Each row was made from one small tree. The marks that hang from a mark follow it in brackets, in alphabetical order. Every link used is in the known rows. Write each row's tree.
(in the rows, 128 means zero)
Known rows:
rigo{fevez{gamag}}: [ 77 134 153 136 184 150  74 147 138 174 113 110 123 101 150 107 110 205
 131 100 165 112]
rigo{zabinab}: [108 175 151 147 204 130  82 173 143 138 175 137  92 126 120 146  63 190
 114  78 143 130]
fifub{gamag zabinab{fevez fudu}}: [108 111 169 149 139 132 104 120 141  86 160 133 128 146 122 165 114 155
 112  94 151 121]
rigo{fevez}: [ 87 149 158 140 202 150  98 168 143 153 143 122 107  91 130 132 104 200
 137 104 159 117]
fudu{gamag rigo}: [137 141 139 109 119 141  66 191  80 101 162 138 144 122 172 130 173 163
 133 135 128  81]
zabinab{fudu{rigo{fevez}}}: [136 144 153  82 166 118 140 163 130 122 142 126 131 148 105 134 148 163
 136  92 140 102]
fudu{gamag rigo{fevez zabinab{fifub}}}: [140 169 120 107 149 149  63 182  70  87 186 119  77  85 133 137 136 178
 119 131 145 105]
fevez{zabinab}: [121 178 156 170 151 123 110 155 164 118 159 146 164 138 140 137  67 151
 155  81 102 140]
fevez{gamag zabinab{fifub fudu{rigo}}}: [130 163 118 124 104  92 121 103 142 112 116 119 189 172 126 103 100 141
 144  71 102 123]
zabinab{fevez{gamag} fifub fudu{rigo}}: [ 85 160  92 103 115  61 164  75 145 105 124 122 166 133  88  95 174 136
 145  69 129 102]
fevez{zabinab{fifub{gamag} fudu{rigo}}}: [154 165 127 120 123  93 132 120 150  78 175 130 174 149 103 148  85 149
 141  85 108 139]
zabinab{fevez fifub fudu{gamag}}: [ 94 191 105 132 107  68 190 102 133 110 173 138 149 121  97 120 162 164
 139  84 137 105]
fudu{rigo{gamag}}: [110 110 154 109 135 128  83 194 129  94 156 133 143 134 156 129 172 157
 124 107 143  88]
fevez{zabinab{fifub{gamag} fudu}}: [141 171 133 137 129  90 141 116 161  98 177 132 174 150 106 147  66 167
 137  78 116 145]
rigo{fevez{zabinab{fifub fudu}} gamag}: [104 145 157 142 125 124 141 173 155 105 181 118 119 121 134 131 115 180
 119  91 163 132]
zabinab{fevez{gamag} fudu{rigo}}: [ 95 142 127 108 126  89 133 103 152 134 125 124 164 145 121  98 179 125
 155  72 135 106]
fevez{gamag}: [ 76 125 147 139 156 126  67 135 138 174 102 121 169 144 167  99 116 193
 123  84 144  97]
zabinab{fifub fudu{rigo{fevez gamag}}}: [123 146 124  77 135  94 167 148 126  86 156 119 131 143  91 130 160 177
 114  92 148  96]
fudu{gamag rigo{fevez zabinab}}: [143 160 137 108 153 161  49 196  73 102 185 120  77  92 148 139 139 174
 125 133 146 107]

Write each row's tree:
[145 198 132 144 112  96 158 137 137  98 171 142 167 153 119 137  86 161
 143  84 104 131]
fevez{zabinab{fifub fudu{gamag}}}
[125 130 183 131 147 152 129 190 112  74 128 139 100 171 127 150 141 144
 108  96 131  94]
fifub{zabinab{fudu{rigo{fevez gamag}}}}
[100 161 112 121 164 111  81 134 130  94 153 126 114 109 108 121 128 144
 134  85 127 114]
fudu{rigo{zabinab{fevez{gamag} fifub}}}
[ 64 163 128 165 142  98 114 157 158  96 210 130  91 104 122 129 112 177
  97  71 168 127]
rigo{gamag zabinab{fevez fifub}}
[108 159 135 111 140  87 159 122 157 112 154 136 147 134 102 122 173 122
 160  76 129 112]
zabinab{fevez fudu{rigo}}
[103 156 145 118 162 122 132 181 136 108 204 107  55 115 102 141 100 209
  81  77 192 130]
rigo{fevez gamag zabinab{fifub fudu}}
[ 67 142 164 189 150 142 102 138 137 107 105 145 119 140 144 125 122 136
 128  82 126 105]
fifub{zabinab{fevez{gamag}}}
[145 163 130 118 118 149  78 178  84  85 170 126 125  96 151 130 149 158
 146 138 126 107]
fudu{gamag rigo{fevez{zabinab{fifub}}}}
[140 143 176 130 141 157 121 188  90  78 130 142  98 166 131 153 142 147
 114 109 125  91]
fifub{zabinab{fudu{gamag rigo{fevez}}}}
[125 157 148 142 119 105 110 120 154 151 118 124 189 181 152 106  85 150
 145  65 114 132]
fevez{gamag zabinab{fudu}}
[ 85 165 131 142 133  84 151 150 158  97 214 128  94 132 103 134 121 171
  94  61 169 128]
rigo{gamag zabinab{fevez fifub fudu}}
[137 150 144 125 112 109  99 124 146 130 118 122 188 178 148 105 102 133
 150  72 106 124]
fevez{gamag zabinab{fudu{rigo}}}
[ 74 173 137 165 181 118  77 133 156 148 162 128 101 108 124 120  82 166
 128  65 145 135]
rigo{zabinab{fevez{gamag}}}
[157 191 125 127 104  97 148 140 128  79 170 141 165 152 115 137 106 142
 146  90  96 125]
fevez{zabinab{fifub fudu{gamag rigo}}}
[ 89 153 106 119 129  61 167  69 168 107 180 123 158 116  79 135 131 175
 131  75 154 125]
zabinab{fevez fifub{gamag} fudu}
[150 163 158 131 120 108 136 161 156  95 167 138 167 166 132 136 108 131
 148  78 107 130]
fevez{zabinab{fudu{rigo{gamag}}}}
[106 203 114 138 153  93 143 128 134 113 198 134  94 119  88 135  99 173
 118  70 143 129]
rigo{zabinab{fevez fifub fudu{gamag}}}
